Each row was made from one small tree. The marks that hang from a mark follow it in brackets, in the order of their numbers. Every link used is in the known rows. Write each row's tree.
Known rows
k_237(k_202(k_233 k_732)): [ 0.83 -0.44  1.85 -0.30  0.09  1.15 -0.52  1.23  1.40 -1.90  1.50 -0.02
 -0.51 -2.32 -2.29  0.36  4.01 -0.92 -2.55 -0.80 -1.27  4.60  5.18 -0.90
 -0.49]
k_233(k_202(k_211 k_298 k_732)): [-0.90  0.75  0.57 -3.06 -1.49 -1.52  0.94  0.29 -2.08 -0.02 -0.15 -0.81
  0.08 -3.66 -1.23  1.68  5.48 -0.53 -1.01  1.91  3.67 -0.12  0.39 -1.12
  0.41]
k_348(k_237(k_202(k_211))): [ 1.31  0.44  1.73  0.34  1.42  0.89 -0.63  0.59 -4.23  1.30  1.20 -0.37
  1.60 -1.10  2.84  1.69 -2.41  2.85 -1.00  0.79  0.97  0.74  0.85 -0.75
  0.23]
k_566(k_202 k_348(k_237)): [-1.43  0.45 -0.21  2.30 -0.96  2.44 -2.25 -0.78  1.69 -2.23  2.53  0.83
  2.95  3.68  0.55 -0.21 -4.75  3.12  1.73 -0.38 -2.01  0.61 -1.41 -0.52
  0.64]
k_72(k_294 k_298(k_348(k_237(k_202) k_892)) k_778): [ 1.55 -2.47  0.22  2.05  1.04 -1.28  0.76  2.63 -1.03  0.11 -0.56  1.71
 -1.31  0.29  5.08  2.99 -5.67  3.27 -3.37 -0.39 -3.62  0.18  0.59  3.24
  1.06]
k_348(k_237(k_202(k_211 k_233 k_298(k_72) k_732))): [ 2.15  0.01  0.01 -0.14  2.26 -0.11 -0.64  0.22 -0.64  0.56  0.24  0.23
 -0.69 -3.40 -0.82 -0.85  0.96 -1.33  0.09  1.05  2.23  2.07 -0.63  0.23
 -1.43]
k_202(k_211 k_233 k_298(k_72(k_294 k_778)) k_732): [ 2.37 -1.04 -2.26 -0.40  1.30 -2.94  2.47  0.74  2.73  0.09  0.84  0.47
  0.34 -3.15 -3.51 -0.83  4.02 -4.68 -0.83 -1.10  0.28  3.27 -1.33  0.90
 -2.60]
k_237(k_202(k_233 k_298(k_72) k_732)): [ 1.30 -0.30  1.07 -0.82  1.32  0.23  0.34 -0.23  3.05 -1.99  0.24  0.27
 -0.86 -2.81 -3.98 -1.20  2.96 -3.06 -0.87 -1.06 -1.42  3.86  2.42  0.10
 -1.01]
k_387(k_202(k_211 k_233 k_298 k_732)): [-1.62 -0.09 -2.31 -1.32 -0.62 -1.78 -0.53  1.43 -0.60  0.23 -0.98 -1.34
  0.21 -1.96 -2.42 -1.27  7.24 -2.10 -0.50  1.15  2.43  0.25  0.84 -1.07
  0.94]
k_233(k_202(k_211 k_298(k_72(k_294)))): [ 0.08  1.05  1.92 -1.69 -0.13 -1.49  2.88 -1.35 -2.21  0.41  0.62 -0.30
  1.92 -1.01 -1.66  0.53  0.91 -0.09  0.89  0.24  1.49 -0.40 -1.44  1.44
 -0.72]
k_237(k_202(k_211 k_233 k_298(k_72 k_348) k_732)): [ 2.21 -0.74  0.16  1.13  2.53  0.27 -0.01  0.35  1.68 -0.45 -2.07  0.37
 -1.93 -2.41 -3.52 -2.15  0.66 -5.16 -2.02  1.23  0.58  1.71  0.98 -0.61
 -1.88]
k_237(k_202(k_233 k_298 k_732)): [ 0.28 -0.01  0.42 -0.85  0.47 -0.51 -0.56  1.05  2.29 -1.62  0.05  0.18
 -1.88 -3.46 -2.88 -0.41  4.85 -2.10 -1.87 -0.17 -1.48  3.80  2.88 -0.91
  0.02]
k_72(k_294): [ 0.43  0.05  1.66 -0.48 -0.96  0.02  1.79  0.50 -0.64 -0.12  2.89 -0.15
  2.91  2.91  0.12  0.31 -0.16  3.25 -1.16 -3.11 -4.67  1.95  1.20  0.33
  0.19]
k_732(k_202(k_211 k_298(k_72 k_348(k_892)))): [-0.60  0.30 -0.56 -0.06  0.52  0.88  0.02 -1.05 -1.51  1.51 -2.83 -0.03
 -0.01  2.26  0.81 -0.41 -3.79 -1.69  1.85  0.54  0.28 -4.13 -0.60  2.02
  0.29]
k_732(k_202(k_211 k_233 k_298(k_72))): [-0.84  1.09 -0.16 -1.16  0.69 -0.12  1.06 -0.88  0.73  0.43 -0.55 -0.18
  0.61 -1.09 -2.88 -1.21  1.59 -3.27  3.07  0.78  1.65  0.20  0.15  1.24
 -0.65]
k_387(k_202(k_211 k_298)): [-2.02  0.62 -1.15 -1.39 -0.31 -1.41  0.27  0.42 -3.08  0.86 -1.31 -1.62
  2.08 -0.28 -0.19  0.10  2.46  0.51 -0.06  0.81  0.70 -2.03 -0.09 -0.95
  2.30]
k_211(k_202(k_233 k_298(k_72 k_348(k_892)))): [-1.42  0.02 -1.91  0.34 -0.47  0.00 -0.04 -1.84  3.07 -0.40  0.44  0.81
 -2.06  4.51  1.64 -1.99 -0.78  1.68  1.95 -2.62 -1.26 -2.89 -1.38 -0.98
 -0.12]
k_298(k_72 k_348): [ 1.23 -0.60  2.88  1.55  0.14  3.68  0.46 -2.07  1.85 -1.29  0.10 -0.67
  1.82  5.08 -0.34 -1.83 -5.96  0.85 -0.13 -2.00 -3.50 -1.02  0.56 -0.62
 -0.44]
k_233(k_202): [-1.60  0.79  3.78 -1.53 -2.64  1.23  0.85 -0.98 -1.09 -1.58  1.97 -1.08
  1.59  0.20  0.15  1.94  1.26  3.44  0.26 -0.55  0.60  0.45  2.59 -0.74
  0.92]
k_211(k_202(k_233 k_298)): [-2.38  0.95 -1.42 -1.39 -1.21 -1.63  0.46 -0.46  2.22 -0.56  2.13  0.43
 -0.78  0.99  0.29 -0.86  4.23  2.18  1.28 -1.76 -1.14  0.25  0.04 -2.35
  0.99]
k_233(k_202(k_211 k_298(k_348(k_237)) k_732)): [-0.15  0.41  1.34 -0.83 -1.53 -0.53 -0.95  0.11 -2.48  0.52 -2.05 -0.76
 -1.82 -2.07  1.11  0.11  1.12  0.22 -0.64  3.28  3.93 -1.99 -1.31 -0.93
  0.48]
k_348(k_237(k_202(k_211 k_732)) k_892): [ 1.57 -0.78 -0.52 -0.29  0.83  0.53 -1.42  1.45 -5.11  2.04  1.27  0.18
 -0.03 -0.70  4.75  2.94 -0.51  3.01 -1.68 -0.11  1.89 -0.40  0.92  0.55
  0.06]
k_566(k_202): [ 0.08 -0.89 -0.54  0.76 -0.46  1.60 -0.52  0.25  1.32 -1.86  1.72  0.99
  1.81  1.77 -0.33  1.32 -0.88  1.71  0.33 -2.88 -2.70  1.57  0.61 -0.42
  0.95]
k_202(k_211 k_298): [-0.16  0.46 -1.89 -1.25  1.26 -1.17  1.35  0.39 -1.38  1.37  0.24 -0.75
  0.84 -0.61 -0.39  0.46  1.20  0.23 -0.35  0.70 -0.19 -1.15 -1.90 -1.52
  0.50]
k_387(k_202(k_211 k_298(k_72))): [-1.00  0.55 -0.34 -1.21  0.60 -0.40  1.01 -1.01 -2.35  0.51 -0.91 -1.43
  3.24  0.62 -0.92 -0.88  0.40 -0.47  1.06 -0.15  0.94 -2.06 -0.54 -0.02
  1.32]
k_294(k_72(k_298(k_348(k_237(k_202) k_892)) k_778)): [-0.10 -0.79  1.16  0.76 -0.13  1.15 -0.49  1.92 -0.39 -0.43  0.37  0.21
 -0.76 -1.40  5.48  2.52 -6.96  0.45 -2.83  1.69 -0.27  0.41  1.18  0.88
  1.55]

Write each row's tree
[-1.38  0.37 -5.27  1.97  0.95 -0.15 -2.00 -0.23 -0.55  0.96  0.77  1.32
  0.59  2.56  2.04  0.94 -4.28  2.08  2.52  0.90  0.74 -2.95 -5.67  0.52
  0.36]
k_566(k_202(k_211 k_298) k_348(k_237 k_892))
[-1.23  0.94  0.48 -0.27 -0.44  0.09 -0.29  0.27 -1.29  1.22 -3.28 -0.53
 -0.09  0.12 -0.13 -0.65 -1.22 -1.88  0.49  2.11 -0.23 -2.43  0.40  0.09
  1.33]
k_732(k_202(k_211 k_298(k_348)))
[-2.45  1.23  0.47 -1.48 -1.48 -0.18 -0.38 -0.09  2.23 -0.63 -0.51 -0.36
 -0.91 -0.48 -2.16 -0.83  3.22 -0.75  2.45  0.27 -0.85  0.98  1.65  0.59
  0.87]
k_732(k_202(k_233 k_298))
[ 0.75  0.00  1.22 -2.42 -0.84 -1.67  1.72 -0.83 -0.38 -0.83 -0.18 -0.37
  1.15 -4.93 -1.47  1.91  2.87 -2.52 -0.49  0.87  4.10  0.55  0.32  0.07
 -0.70]
k_233(k_202(k_211 k_298(k_72(k_778)) k_732))
[ 0.04 -0.76 -1.31  2.12  0.06  0.95 -2.37  0.00  2.29 -1.04 -1.69  1.37
 -1.43  2.22  1.12 -0.90 -4.05  1.42  1.10 -0.91 -2.51 -1.21 -3.45 -0.28
  1.32]
k_566(k_202(k_298(k_348(k_237))))
[ 1.54 -0.49  0.44  0.07  1.16  0.33  0.06  1.90 -0.73 -0.38  1.16 -0.20
  0.02 -3.49 -2.19  0.82  4.20 -2.35 -2.83  0.68  1.10  3.93  3.91 -1.37
 -1.16]
k_237(k_202(k_211 k_233 k_732))
[-0.27  0.36 -0.42 -2.11 -1.16 -1.97  1.80 -0.67  2.72 -1.30  2.74  1.04
  0.54  0.67 -1.43 -2.22  5.32 -0.05  0.34 -3.32 -1.76  2.01  0.36 -0.15
 -0.58]
k_211(k_202(k_233 k_298(k_72(k_294)) k_732))
[ 1.60 -1.63  0.71  2.34 -0.05  2.15  0.10 -1.80  2.54 -0.91  0.05  0.05
  0.68  4.49  2.66  0.96 -7.39  1.26 -0.35 -3.22 -2.40 -2.14  0.38  0.67
 -0.71]
k_298(k_72(k_778) k_348(k_892))
[ 1.04 -0.22 -0.47  0.50  1.32  0.66 -1.20  0.85 -5.31  2.49  1.38  0.06
  0.33  0.66  5.30  3.02 -3.23  4.44 -0.41 -0.17  1.37 -1.32  0.00  0.56
  0.21]
k_348(k_237(k_202(k_211)) k_892)
[ 0.03 -0.69 -4.47  1.20  1.41 -1.15 -0.23  1.03  2.26 -0.28  0.39  1.39
 -0.99 -1.13 -2.84  0.00  2.58 -2.01  1.20 -0.29  0.68  1.10 -2.54 -0.84
 -0.49]
k_566(k_202(k_211 k_233 k_298))
[-0.29  1.26  1.47  0.57  0.55  1.66 -1.28 -1.43  2.86 -2.07  1.20 -0.13
  0.79 -0.30 -2.23 -2.61 -1.57 -0.67  0.69  1.10 -1.00  2.28  0.24 -0.06
 -1.06]
k_566(k_348(k_237(k_202(k_233 k_298(k_72) k_732))))
[ 0.12  0.53  1.46  0.17  0.47  0.02  1.42 -0.70 -1.15  1.25 -2.61  0.20
  1.22  1.33 -1.16 -1.85 -2.98 -3.00  0.81  0.66 -1.62 -1.58 -0.41  2.47
 -0.04]
k_732(k_202(k_211 k_298(k_72(k_294) k_348)))
[ 1.58 -1.25 -0.48  2.56  0.77  1.55 -2.73  1.29 -1.70  1.50 -0.68  0.17
 -2.83  1.25  3.46  0.29 -2.33  1.25 -1.64  0.95  1.48 -0.62  0.45 -0.32
 -0.80]
k_298(k_348(k_237(k_202(k_211 k_233 k_732)) k_892))
[-0.20  0.94  0.28  1.18  0.68  0.96 -0.93 -0.95  0.30  1.12 -2.63 -0.16
 -1.20  0.27 -0.55 -2.95 -2.77 -2.62  3.46  2.17  1.96 -1.63 -1.64  1.20
 -0.82]
k_732(k_202(k_211 k_233 k_298(k_72 k_348(k_237))))
[ 2.91 -1.71  2.61  3.45  0.85  1.13 -0.30 -0.80 -0.41  0.14 -0.34  1.15
  0.36  3.17  4.56  0.86 -9.06  1.98 -1.06 -3.21 -3.26 -0.04 -0.05  3.30
 -1.22]
k_298(k_72(k_294 k_778) k_348(k_237(k_202) k_892))
[-0.09  0.31  2.12 -2.09 -2.04  0.28  0.98  0.39 -3.26 -0.51  1.37 -1.16
  1.67 -2.48 -0.39  2.45  4.25  0.68 -1.57  1.29  3.75  0.71  2.69 -1.16
 -0.03]
k_233(k_202(k_211 k_732))
[-1.58  0.51 -0.69 -3.22 -1.76 -1.53  0.61  0.03  0.32 -0.93  1.73  0.14
  0.59 -0.04  1.30  0.00  5.01  2.17 -1.02 -1.91 -1.59 -0.30  1.23 -2.32
  2.02]
k_211(k_202(k_298 k_732))
[ 0.81 -0.85 -4.32  1.08  0.63 -0.87 -2.10  1.54  0.54  2.18 -1.40  0.19
 -4.27  0.51  1.72 -1.24  1.47 -0.46  0.14  1.72  2.75 -2.21 -3.59 -0.78
 -0.88]
k_202(k_211 k_233 k_298(k_348(k_237 k_892)) k_732)
[-1.15  0.49 -0.29 -0.24 -0.89 -0.59  0.06 -0.53 -2.38  1.20 -2.05 -0.63
 -1.88  0.66  1.58  1.63 -0.81  1.10  0.01  1.68  2.52 -3.94 -1.61 -0.38
  0.56]
k_233(k_202(k_211 k_298(k_348(k_892))))
[-0.41  0.35 -2.91 -0.50  1.26 -1.48  0.91  0.70  1.38  1.31  0.53 -0.36
 -0.92 -0.98 -2.17 -0.65  3.28 -1.12  0.68  0.81  1.07  0.31 -2.22 -1.83
 -0.69]
k_202(k_211 k_233 k_298)
[ 1.70 -0.63  3.23  1.83  0.12  2.56  1.43 -1.55  1.14 -0.81  0.48 -0.10
  2.36  5.59 -0.63 -2.12 -5.87  1.09 -0.82 -3.12 -5.30  0.12  0.34  1.12
 -0.91]
k_298(k_72(k_294) k_348)
[ 0.72 -0.46  3.51 -0.37 -2.05 -1.23  1.27 -1.28  2.04 -1.91 -1.43 -0.04
 -0.03 -1.29 -1.39 -0.22  0.32 -1.84 -1.24 -0.64 -0.60  0.89  0.51  1.56
 -0.46]
k_233(k_202(k_298(k_72(k_294 k_778) k_348) k_732))
[ 1.09 -0.20 -1.18 -0.56  1.79 -1.45  0.00  1.76  0.20  0.05 -0.51  0.02
 -1.45 -4.83 -3.00 -0.06  5.44 -3.25 -2.45  1.35  1.01  3.03  1.82 -1.14
 -0.66]
k_237(k_202(k_211 k_233 k_298 k_732))
[ 1.58 -0.98 -0.44  1.86  0.30 -0.94  0.04 -1.21  1.47  0.99 -1.05  0.85
 -0.87  3.41  3.52 -0.52 -6.82  1.93  0.80 -2.49 -3.38 -2.17 -3.97  2.43
 -0.58]
k_202(k_298(k_72(k_294 k_778) k_348(k_237 k_892)))
[-1.96  0.10 -1.33  2.81 -0.70  2.08 -1.34 -0.37  5.20 -3.10  2.62  0.98
  1.64  3.08 -3.44 -1.00 -1.18 -0.04  1.34 -0.91 -2.51  2.55  0.20 -1.13
 -0.56]
k_566(k_202(k_233) k_348)
[-1.55  1.18  0.74 -2.15 -0.78 -1.45  1.27 -0.52 -2.18  0.43  0.02 -0.89
  0.42 -2.23 -0.46  1.78  2.70  0.83  0.57  1.85  3.01 -1.22 -0.50 -1.06
  0.62]
k_233(k_202(k_211 k_298))
[-1.21  0.86  0.49 -0.32 -0.77  0.75  0.06  0.61 -1.19  0.73  0.58 -0.60
  0.95 -0.61 -1.21  0.38  2.57 -1.21  1.26  1.20  1.61  1.04  2.89  0.10
 -0.13]
k_732(k_202(k_211 k_233))
[-1.51  0.65 -1.85  1.15 -0.22 -0.15 -2.25  0.45 -1.01  2.39 -2.61  0.17
 -3.12  1.03  2.12 -0.89 -1.18 -0.44  2.70  2.42  2.20 -3.20 -1.96  1.23
  0.24]
k_732(k_202(k_211 k_233 k_298(k_348(k_237 k_892))))
[-2.03  0.39  1.06 -0.54 -2.09  0.16 -0.49 -1.05  0.07 -0.34 -1.56 -0.55
 -2.31  1.83  1.58  1.28 -0.66  2.80  0.57 -0.02  0.21 -3.28 -0.67 -0.08
  1.18]
k_233(k_202(k_298(k_348(k_892))))
